What can hang from each mark
bilu: dosu vasefa
dosu: gefe
logufad: navu
navu: logufad rogo
kosek: navu tili
tili: kosek ropiza vasefa
rogo: navu
gefe: dosu vasefa
todutok: vasefa
vasefa: givu tili

Each row was made from one small tree. The marks that hang from a mark follow it in brackets, in alphabetical order. Every link used is in the known rows. Write each row's tree.
Known rows
kosek(navu): [-0.037 -0.703 -0.147 -0.373 -0.388 -0.302 -0.146  0.100  0.334 -0.149
 -0.263 -0.454 -0.249  1.013 -0.182  0.598  0.055  0.189 -2.465 -0.424
  0.640  0.312 -0.305  0.201 -0.360]
todutok(vasefa(givu tili(ropiza))): [ 2.086 -3.484 -0.320  0.720 -0.532 -0.658 -0.165 -0.759  0.691 -0.466
  0.897 -1.047 -0.197  0.942  1.106  2.355  0.449 -1.591  3.634 -0.478
 -0.067  1.211  1.303  0.674  1.857]
gefe(dosu vasefa(givu)): [-0.609  0.789  1.463 -2.643 -0.926  0.280  2.020 -0.729 -0.008 -0.329
 -0.600 -1.847  0.083 -0.145  0.207  0.297 -0.835 -0.600  1.402 -1.302
  2.841  1.824 -0.842 -0.034  0.410]
rogo(navu): [-0.047 -0.150  0.083  0.001 -0.260  0.042  0.357 -0.289  0.475 -1.540
 -0.056  0.060 -0.378 -0.011 -0.016  0.222  0.825  0.368 -2.582  0.648
 -0.163 -0.019 -0.203 -0.074 -0.431]
gefe(dosu vasefa(givu tili(kosek))): [-1.326 -1.228  1.231 -3.043 -1.195 -3.961  2.025  0.649  0.124  0.237
 -0.193 -2.277 -0.409 -1.572  0.640  1.604  0.543 -1.363  2.873 -1.623
  3.155  1.885 -1.306 -0.142  1.423]
todutok(vasefa(tili(kosek ropiza))): [ 1.643 -5.377 -0.697  0.403 -0.504 -3.027 -0.502  1.246  0.725  0.175
  1.081 -1.428 -0.996 -0.139  1.316  1.990  2.239 -1.749  2.135  0.071
  0.293  0.460  0.700  0.513  1.663]
tili(kosek(navu) ropiza vasefa(givu)): [ 1.923 -6.339 -1.007 -0.678 -0.965 -0.075 -0.683 -0.639  0.878 -0.840
  0.056 -1.698 -1.152  0.777  0.877  3.074  0.802 -0.497 -0.050 -0.582
  2.123  0.690  1.880 -0.215  0.834]
bilu(dosu vasefa(tili)): [ 1.433  0.084 -0.071 -0.642 -0.820 -2.425 -2.211  0.894 -0.661  0.400
  0.210  0.363 -0.271 -3.211 -0.587 -0.195 -0.149  1.068  2.251 -0.255
  0.361  2.586  0.109  0.800  1.394]
vasefa(tili(kosek(navu))): [-0.611 -2.854 -0.585 -0.744 -0.483 -4.577 -0.174  1.529  0.382  0.167
 -0.003 -0.749 -0.769 -0.305  0.256  1.942  1.530 -0.610 -0.881 -0.665
  1.136  0.553 -1.009  0.237  0.600]
gefe(vasefa(givu tili)): [-1.183  0.009  0.883 -1.780 -1.301 -2.237  0.618 -0.107  0.251 -0.406
 -0.003  0.592  0.229 -0.170  0.502  1.626 -0.602 -0.801  3.118 -1.741
  1.692  1.790 -0.805 -0.124  1.305]
gefe(dosu vasefa(givu tili(kosek(navu)))): [-1.359 -1.953  1.020 -3.286 -1.546 -4.239  1.765  0.928  0.342  0.083
 -0.502 -2.676 -0.816 -0.466  0.431  2.186  0.606 -1.053  0.488 -2.012
  3.950  2.354 -1.593  0.257  0.905]
vasefa(givu tili(kosek ropiza)): [-0.213 -5.214 -0.844 -0.197 -0.493 -2.807 -0.275 -0.028  0.342 -0.473
  0.697 -0.974 -0.339 -0.967  1.071  2.795  0.851 -2.019  3.644 -1.097
  0.890  0.589  0.945 -0.086  1.304]
gefe(dosu vasefa): [-0.736  0.725  1.590 -2.822 -0.859 -0.113  1.705  0.477 -0.089 -0.057
 -0.445 -2.202 -0.456 -0.309 -0.017 -0.557 -0.494 -0.359 -0.344 -0.749
  2.490  1.292 -1.583  0.020 -0.033]
bilu(dosu(gefe(vasefa(givu tili)))): [ 0.253 -0.030  0.535  0.102 -2.264 -2.310 -1.816 -0.570 -0.089 -0.163
 -0.293  0.224  0.804 -1.070 -0.167  0.211 -0.888 -0.022  3.395 -2.225
  2.133  2.649 -0.830  0.593  0.963]
bilu(dosu(gefe) vasefa(givu tili(ropiza))): [ 3.215 -3.386 -0.963  1.231 -1.428 -1.089 -2.471 -1.381 -0.206 -0.500
  0.159 -0.871  0.400 -1.918 -0.272  0.411 -0.944  0.268  4.590 -1.360
  0.805  2.790  1.166  1.364  1.845]
kosek(tili): [-0.210 -1.485  0.152 -0.295 -0.021 -0.703 -0.177  0.048  0.089  0.539
  0.068 -0.177 -0.068  1.934 -0.181  0.382 -0.221 -0.372 -0.036 -0.337
  0.671  0.332  0.034 -1.765  0.633]
logufad(navu): [-0.283 -0.087 -0.441 -0.451  0.043 -0.609  0.428  1.936 -0.371 -0.936
 -0.024 -0.186 -0.324 -0.161 -0.214 -0.018  0.906  1.025 -1.827 -0.283
 -0.011  0.248 -0.259 -0.042 -0.404]
todutok(vasefa): [ 1.937  0.085  0.059  0.988 -0.125  0.377  0.046 -0.067  0.473  0.219
  0.387 -0.252 -0.114  1.022  0.392 -0.021  1.136  0.167  0.211  0.589
 -0.236  0.505  0.560  0.495  0.898]
navu(logufad rogo): [ 0.170 -0.088 -0.087  0.764 -0.934 -2.168  0.727 -0.042  0.318 -1.712
 -1.085  2.884  0.042  0.285  0.456 -0.638  0.308 -0.193 -0.285  0.526
 -0.774  1.031  0.264 -0.590  1.558]
tili(ropiza vasefa): [ 2.139 -4.245 -0.522 -0.300 -0.580  1.597 -0.664 -0.071  0.466 -0.450
  0.528 -1.169 -1.025  0.538  0.624  1.382 -0.500 -0.475  0.589  0.202
  0.525  0.069  1.050 -0.091  0.349]
kosek(navu(logufad rogo) tili(ropiza vasefa)): [ 2.096 -6.537 -0.816 -0.208 -1.836 -1.357 -0.138  0.221  1.185 -2.068
 -0.908  1.011 -1.364  3.832  0.640  1.682 -0.257 -0.917 -2.409  0.007
  1.068  1.719  0.933 -2.188  2.225]
rogo(navu(logufad)): [-0.099 -0.119  0.340  0.827 -1.047 -0.473  0.895 -0.301  0.237 -3.060
 -0.922  1.644 -0.468  0.134  0.659 -0.270  1.394  0.202 -2.702  1.166
 -0.475 -0.201  0.056 -0.430  0.915]
gefe(vasefa(tili)): [-1.259 -0.186  0.972 -2.066 -1.127 -2.545  0.221  1.363  0.177 -0.200
  0.132  0.261 -0.265 -0.400  0.311  0.811 -0.207 -0.626  1.478 -1.239
  1.333  1.151 -1.604 -0.010  0.801]
todutok(vasefa(givu tili(kosek(navu) ropiza))): [ 1.760 -5.822 -0.896  0.418 -0.972 -2.814 -0.278  0.104  1.046 -0.418
  0.674 -1.695 -0.985  1.016  1.063  3.179  2.090 -1.586  1.443 -0.761
  1.222  1.344  1.256  0.725  1.919]

Write each row's tree
[ 2.044 -6.278 -1.328 -0.627 -1.300 -1.634 -0.369 -0.505  1.493 -1.163
 -0.261 -0.222 -0.902  1.034  0.598  3.035  0.662 -0.391 -0.390 -0.531
  1.704  1.827  1.625 -0.421  1.168]
tili(kosek(navu(rogo)) ropiza vasefa(givu))
[-0.215 -2.370 -0.584  0.364 -1.301 -4.172  0.512  0.972  0.677 -1.780
 -1.392  2.347 -0.558  0.429  0.341  0.290  1.983 -0.127 -2.582  0.257
  0.510  1.161  0.122 -0.703  1.527]
tili(kosek(navu(logufad rogo)))
[ 0.181 -0.355  0.766  0.065 -1.441 -2.290  0.609 -0.612  0.456 -0.277
 -0.290 -0.427  0.873  0.770  0.298  0.899 -0.813 -0.383  3.350 -2.257
  1.716  1.666 -1.340  0.619  1.341]
dosu(gefe(vasefa(givu tili)))
[-0.181 -2.059  0.388 -0.151 -1.528 -4.347  0.189  1.212  0.230  0.019
 -0.297 -0.649 -0.086 -0.302  0.588  0.476  1.189 -0.367  1.773 -1.696
  1.899  0.952 -1.897  0.396  1.252]
dosu(gefe(vasefa(tili(kosek))))
[-0.876  0.160  1.541 -2.852 -1.118 -2.216  2.028  0.127  0.088  0.035
 -0.248 -2.078 -0.087 -0.650  0.370  1.230 -1.008 -1.206  2.708 -1.703
  2.677  2.213 -1.564  0.156  1.108]
gefe(dosu vasefa(givu tili))
[ 1.726 -2.417 -0.018 -0.464 -0.384  0.547  0.074 -1.284  0.383  0.182
  0.052 -0.523 -0.054  2.462  0.199  1.861 -0.871 -0.004  1.821 -0.439
  1.349  1.052  1.136 -1.920  1.522]
kosek(tili(vasefa(givu)))
[-0.581 -2.665 -0.531 -0.605 -0.675 -4.089  0.089  0.366  0.516 -0.123
 -0.077 -0.572 -0.233 -0.142  0.271  2.772  1.198 -0.672  0.837 -1.204
  1.490  1.059 -0.161  0.088  1.066]
vasefa(givu tili(kosek(navu)))
[-1.022 -4.501  0.622 -3.103 -1.372 -3.090  1.410  0.542  0.289 -0.418
  0.057 -3.144 -0.863 -1.336  1.051  2.188  0.368 -2.485  3.196 -1.835
  3.322  1.719 -0.572 -0.153  1.218]
gefe(dosu vasefa(givu tili(kosek ropiza)))
[ 0.526 -3.569  0.174 -0.073 -1.674 -1.256  0.011 -0.937  0.552 -0.945
 -0.038 -1.127  0.223  0.945  0.734  1.553 -0.968 -1.411  3.695 -2.378
  1.801  1.503 -0.448  0.466  1.311]
dosu(gefe(vasefa(givu tili(ropiza))))
[ 0.673 -3.348  0.060 -0.059 -2.381 -1.370 -2.380 -0.805  0.049 -0.884
 -0.095 -0.508  0.413 -0.783  0.320  0.787 -1.096 -1.153  3.730 -2.501
  2.147  2.369  0.003  0.699  0.966]
bilu(dosu(gefe(vasefa(givu tili(ropiza)))))
[ 0.293 -3.680  0.246 -0.174 -1.752 -1.684 -0.301  0.480  0.546 -0.486
  0.126 -1.259 -0.232  0.914  0.668  0.728 -0.759 -1.270  1.972 -1.957
  1.394  0.864 -1.457  0.704  0.752]
dosu(gefe(vasefa(tili(ropiza))))
[-1.108 -4.798  0.755 -3.366 -1.406 -3.411  1.100  1.757  0.175 -0.109
  0.140 -3.300 -1.380 -1.450  0.859  1.420  0.616 -2.323  1.432 -1.295
  2.763  1.347 -1.402 -0.046  0.837]
gefe(dosu vasefa(tili(kosek ropiza)))
[-0.208 -5.998 -1.070 -0.631 -0.789 -3.221 -0.460  0.017  0.714 -0.628
  0.307 -1.316 -0.760  0.070  0.879  3.326  0.981 -1.697  1.106 -1.360
  1.559  0.805  0.698  0.142  0.907]
vasefa(givu tili(kosek(navu) ropiza))
[ 1.810 -6.381 -1.366 -0.801 -1.274 -1.928 -0.758  0.839  1.364 -0.734
 -0.117 -0.397 -1.468  0.794  0.610  2.131  1.051 -0.401 -2.078 -0.059
  1.288  1.441  0.882 -0.410  0.562]
tili(kosek(navu(rogo)) ropiza vasefa)
[-0.500 -2.010 -0.429 -0.263 -0.266 -3.688  0.232  0.237  0.131  0.121
  0.316 -0.125  0.118 -1.218  0.727  2.172  1.130 -0.993  3.176 -0.854
  0.879  0.772  0.208 -0.071  1.341]
vasefa(givu tili(kosek))
[ 1.561 -4.891 -0.840 -0.692 -0.526 -2.758 -0.125 -0.178  0.100 -0.570
  0.586 -1.013 -0.642 -1.883  0.728  2.354  1.005 -0.433  4.410 -0.842
  1.021  1.655  1.520  0.233  2.324]
bilu(vasefa(givu tili(kosek ropiza)))
[ 2.053 -5.595 -0.549 -0.559 -0.505  1.437 -0.372 -1.388  0.795 -0.382
  0.442 -1.175 -0.620  2.679  0.591  2.530 -1.162 -1.019  2.132 -0.636
  1.465  0.858  1.910 -1.908  1.389]
kosek(tili(ropiza vasefa(givu)))
[ 1.785 -5.827 -0.808 -0.566 -0.497 -0.199 -0.798  0.427  0.542 -0.418
  0.420 -1.413 -1.209 -0.296  0.962  1.812  1.111 -0.663  0.541  0.209
  0.981 -0.191  1.299 -0.321  0.737]
tili(kosek ropiza vasefa)
[ 1.595 -3.085 -0.461 -0.922 -0.990 -1.723 -0.112  0.432  1.226  0.056
 -0.468  0.314 -0.637  3.386 -0.415  1.523 -0.467  0.308 -2.514 -0.351
  1.253  2.019 -0.119 -1.805  0.893]
kosek(navu(rogo) tili(vasefa))
[ 1.945 -6.404 -0.998 -1.066 -1.159 -0.799 -0.589  0.325  1.445 -0.545
 -0.090 -0.471 -1.195  3.645  0.032  2.192 -0.753 -0.806 -2.181 -0.461
  1.325  1.844  0.624 -1.843  0.818]
kosek(navu(rogo) tili(ropiza vasefa))
[ 1.797 -0.352  0.073  0.815 -0.286 -1.708  0.363 -0.604  0.555  0.305
  0.624 -0.237  0.229  0.717  0.690  1.746  0.606 -0.627  3.302 -0.390
  0.035  1.492  0.578  0.691  1.979]
todutok(vasefa(givu tili))
[-0.325 -6.062 -0.945 -0.796 -0.808 -3.501 -0.803  1.409  0.586 -0.249
  0.418 -1.567 -1.206  0.114  0.594  2.462  1.217 -1.660 -0.685 -0.828
  1.114  0.283 -0.202  0.075  0.395]
vasefa(tili(kosek(navu) ropiza))
[-0.113 -6.048 -1.234  0.039 -1.684 -5.661 -0.033  1.572  0.943 -2.061
 -0.763  1.349 -1.221  0.314  1.044  1.772  1.595 -1.774 -0.898 -0.329
  0.396  1.370 -0.046 -0.427  2.065]
vasefa(tili(kosek(navu(logufad rogo)) ropiza))
[ 0.286 -5.382 -0.766  0.182 -1.492 -2.224 -0.003  0.070  0.806 -2.157
 -1.061  1.427 -0.851  3.606  0.427  0.886  0.021 -1.531 -2.492 -0.234
  0.672  1.437  0.642 -2.127  1.617]
kosek(navu(logufad rogo) tili(ropiza))
[ 1.774 -3.413 -0.596  0.011 -1.603 -3.574  0.434  1.065  0.968 -1.670
 -1.394  1.928 -1.090  0.702  0.654  1.071  1.935  0.613 -2.596  0.616
  0.918  1.372  0.410 -0.679  2.018]
tili(kosek(navu(logufad rogo)) vasefa)
[-0.112 -1.751  0.338 -0.330 -2.188 -4.400 -2.299  1.398 -0.126  0.290
 -0.258 -0.130 -0.010 -2.212  0.099 -0.261  1.030 -0.046  1.841 -1.643
  2.355  1.848 -1.441  0.514  0.840]
bilu(dosu(gefe(vasefa(tili(kosek)))))
[ 0.447  0.263  0.628  0.292 -1.393  0.217  0.529 -1.614  0.411 -0.711
 -0.646 -0.126  0.870  1.139  0.214 -0.072 -0.714  0.323  1.968 -1.817
  1.870  1.238 -0.410  0.184  0.843]
dosu(gefe(vasefa(givu)))
[-0.325 -2.274 -0.841 -0.422 -0.706 -3.617 -0.080  0.943  0.879 -0.385
 -0.505  0.719 -0.422  0.250 -0.223  0.764  1.490  0.197 -2.548 -0.135
  0.871  1.335 -0.171 -0.322  0.298]
tili(kosek(navu(rogo)))
[-1.039  0.079  1.570 -3.122 -1.140 -2.518  1.753  1.440  0.016  0.351
 -0.146 -2.340 -0.616 -0.750  0.246  0.407 -0.618 -1.085  1.013 -1.158
  2.194  1.620 -2.446  0.261  0.686]
gefe(dosu vasefa(tili))
[-0.644 -2.956 -0.382  0.100 -1.140 -5.113  0.376  1.497  0.117 -1.251
 -0.784  0.769 -0.869 -0.054  0.804  1.492  1.998 -0.814 -0.996 -0.202
  0.859  0.382 -0.589 -0.222  1.955]
vasefa(tili(kosek(navu(logufad))))
[ 1.961 -6.387 -0.663 -0.868 -0.940  1.057 -0.495 -1.326  0.929 -0.570
  0.196 -1.724 -0.786  3.783  0.377  3.065 -1.016 -0.788 -0.172 -1.007
  2.327  1.232  1.666 -1.627  1.053]
kosek(navu tili(ropiza vasefa(givu)))
